Each row comes from the steps of one path. Every step used is in the known rows, and no mark comes twice. Write the path behind each row, first mark first.
(in the rows, 128 means zero)
Known rows:
L > B: [118 117 140 118 123 130 141 137 124 133 187 120 151 129 116 128 105 133
 135 134 129 119 128 123]
C > L > B > Z: [130 105 198  79 122 120 123 145 123 126 234 124 172 160 105 143 123 144
 126 155 121 108 116 135]
C > L > B > D > T: [126  83 158  57 105 120 115 147 114 105 222 115 135 131 108 179 110 128
 133 176 131  94 116 138]
T > B > D > Z: [147 125 149  47 117 120 109 208 123 122 147 121  97 120 116 165 143 145
  99 158 145  98 135 110]
B > L: [136 112 153 122 119 121 139 149 135 135 176 164 129 137 124 138 148 130
 108 132 132 119 118 128]
Q > C: [129 159 141 126 130 134 120 134 150 144 118 136 176 122 136 104 123 150
 129 141 122 113 124 141]
L > T > Z > B > D: [127 108 174  68 108 125  95 191 171 138 218 108 120 105 111 167 156 129
 107 158 113  94 126 121]
T > Z > L > C > B > D: [150 104 194  30 115 123 134 166 170 152 224  96 171 116 118 143 158 122
 114 180 125  77 124 184]
Z > L > C > B > D > T: [134  96 149  44 109 133 114 142 157 137 205  99 185 100 118 173 125 123
 131 188 143  83 122 172]
T > Z > B > L > C: [135 119 177  81 117 120 123 182 170 180 220 133 163 133 128 134 186 138
 100 170 127  90 133 144]
D > C > B > L: [145 150 181  67 124 132 135 135 133 133 205 142 183 148 126 179 108 152
 108 165 133 106 120 130]
Z > L > C > B > D: [140  94 180  66 122 139 139 135 159 142 215 113 180 115 116 155 140 120
 130 159 139  89 118 175]
D > C: [126 168 110 105 129 135 125 124 142 142 145 127 142 138 135 149 132 141
 129 149 123 116 131 115]
D > L > C > B > Z: [137 139 183  55 125 130 123 144 147 140 205 112 188 146 116 152 114 147
 140 198 116  97 127 149]
D > B > Z: [137 145 131  82 113 130 102 179 141 121 141 124 142 129 105 152 121 157
 106 161 121 113 127 111]
Q > C > B > D > T: [142 131 169  55 112 133 100 158 139 107 138 115 191  96 119 163  74 155
 115 185 139  88 120 148]
Z > L > C > B: [130 121 166  84 131 136 134 108 153 159 198  99 210 129 131 136 129 126
 145 158 132 107 125 178]
Q > C > L: [133 151 175 103 134 128 115 108 136 141 143 130 188 153 140 118 133 146
 140 154 112 113 113 164]
L > T: [112 124 145 126 125 127 115 122 138 133 180 126 138 123 130 142 130 123
 157 137 108 127 129 127]
D > Z > L: [126 142 109  78 113 115 108 152 156 148 156  95 137 126 129 125 146 136
 122 143 143 112 113 138]
Q > C > L > Z > B: [119 144 212  67 123 134 102 129 163 157 216  90 214 144 135 121 134 159
 147 171 113 101 117 153]
Z > B: [123 130 132 123 128 140 109 139 144 139 141 112 147 123 121 145 126 137
 109 128 138 124 125 119]
Q > C > B > Z > L: [145 150 194  66 125 137 107 157 182 150 185 115 241 121 115 124 111 165
 101 162 129  95 107 166]
B > D > C > L: [141 134 158  63 123 131 124 125 133 121 190 138 124 155 124 182 154 133
 124 161 120  98 114 134]

Which path is each row?
[128 116 143  99 124 131 124 151 180 172 207 130 180 128 121 117 182 131
 127 154 127  97 123 155] | B > Z > L > C
[122 109 175  96 126 123 134 112 111 129 213 114 163 159 120 142 116 131
 146 145 121 119 118 145] | C > L > B
[129 137 166  45 121 121 115 131 147 155 194  77 205 130 133 136 123 140
 147 174 147  97 122 166] | D > Z > L > C > B
[123 133 155 106 134 132 110 152 134 148 184 124 143 127 129 159 139 132
 141 148 105 124 144 124] | L > T > B
[141 108 108  44  96 112 104 195 178 141 177 100 104  96 116 151 164 121
  92 176 127  87 119 151] | B > D > T > Z > L
[132 113 155 116 119 133 120 160 151 146 190 148 147 132 116 155 147 140
  88 132 142 115 116 119] | Z > B > L
[121 149 158  73 127 131 132 108 124 141 231 113 177 169 126 163 118 145
 147 167 115 107 121 134] | D > C > L > B
[122 131 150  90 104 126 111 160 145 135 215 144 145 132 117 174 135 140
 133 165 104 113 121 119] | D > B > L > T
[122 146 127  82 117 124  89 163 138 136 138  91 142 125 124 146 121 152
 112 144 154 115 123 108] | D > Z > B
[133 104 144 103 119 142 114 166 149 122 158 128 120 111 106 164 138 130
  94 128 145 106 119 115] | Z > B > D
[127 127 194  69 122 105 104 127 136 140 211 101 142 155 136 144 156 123
 152 168  87 115 125 157] | C > L > T > Z
[140 126 137  65 125 137 135 179 150 155 193 134 112 134 119 165 170 127
 130 189 110  88 139 139] | T > B > D > L > C
[140 116 232  53 113 107 119 165 141 136 248 123 170 134 123 160 122 136
 120 173 107 104 125 149] | C > B > L > T > Z
[139 123 154  81 133 136 119 182 175 186 212 130 182 130 119 135 190 140
 111 166 123  95 138 153] | T > B > Z > L > C
[130 107 217  88 119 123 124 133 129 125 239 139 180 134 121 171 106 133
 133 153 118 116 118 140] | C > B > L > T
[131 138 229  85 121 129 117 139 151 142 228 147 228 128 129 149 100 154
 136 168 112 101 114 153] | Q > C > B > L > T
[125 110 165 114 123 136 126 149 157 170 211 149 176 133 126 146 169 136
 116 150 139 102 126 134] | Z > B > L > C
[140  97 195  74 126 135 140 134 124 119 183 125 167 119 119 158 116 126
 137 160 139  95 131 153] | L > C > B > D
[132 122 166  46 114 119  96 203 133 126 198 118 109 115 118 179 145 140
 127 165 125  97 135 108] | L > T > B > D > Z
[137 109 197  72 117 122 141 191 141 156 241 139 139 134 125 142 159 142
 117 160 118 109 140 124] | T > B > L > Z
[128 140 116  69 109 118  79 179 156 145 138  81 139 107 125 152 127 144
  96 177 131 107 137 125] | D > T > Z > B
[137 131 247  58 114 125 136 156 152 143 239 127 223 127 130 121  99 163
 133 175 123  95 119 153] | Q > C > B > L > Z
[123 133 159  91 119 111 110 153 149 144 186 108 130 123 132 130 145 126
 141 157  95 115 136 135] | L > T > Z
[133 136 109  90 125 128  98 167 124 138 123 112 134 117 130 164 121 141
 114 168 130 119 148 123] | D > T > B
[145 123 198  79 128 127 115 152 127 110 162 118 179 131 110 151  92 150
 106 150 136 116 125 131] | C > B > Z
[135 131 152  33 113 115 105 147 164 165 195  67 203 113 135 143 129 133
 133 207 125  90 134 185] | D > T > Z > L > C > B
[147 119 163 104 128 127 134 180 131 149 182 162 132 139 123 156 157 139
  92 143 128 116 133 126] | T > B > L
[130 139 123  70 113 137 109 168 181 168 195 115 183 127 112 138 167 146
 124 178 119  92 125 149] | D > B > Z > L > C
[131 129 153  78 108 117 100 184 145 143 185 126 141 132 120 156 142 154
  91 148 157 106 113 108] | D > Z > B > L
[130 143 199  22 105 125  91 168 177 136 230  95 206 104 119 155 110 153
 136 180 129  77 101 159] | Q > C > B > D > Z > L > T
[131 125 119  79 112 141 112 169 164 129 179 119 100 123 103 176 138 131
 101 158 126 101 112 118] | Z > B > D > L
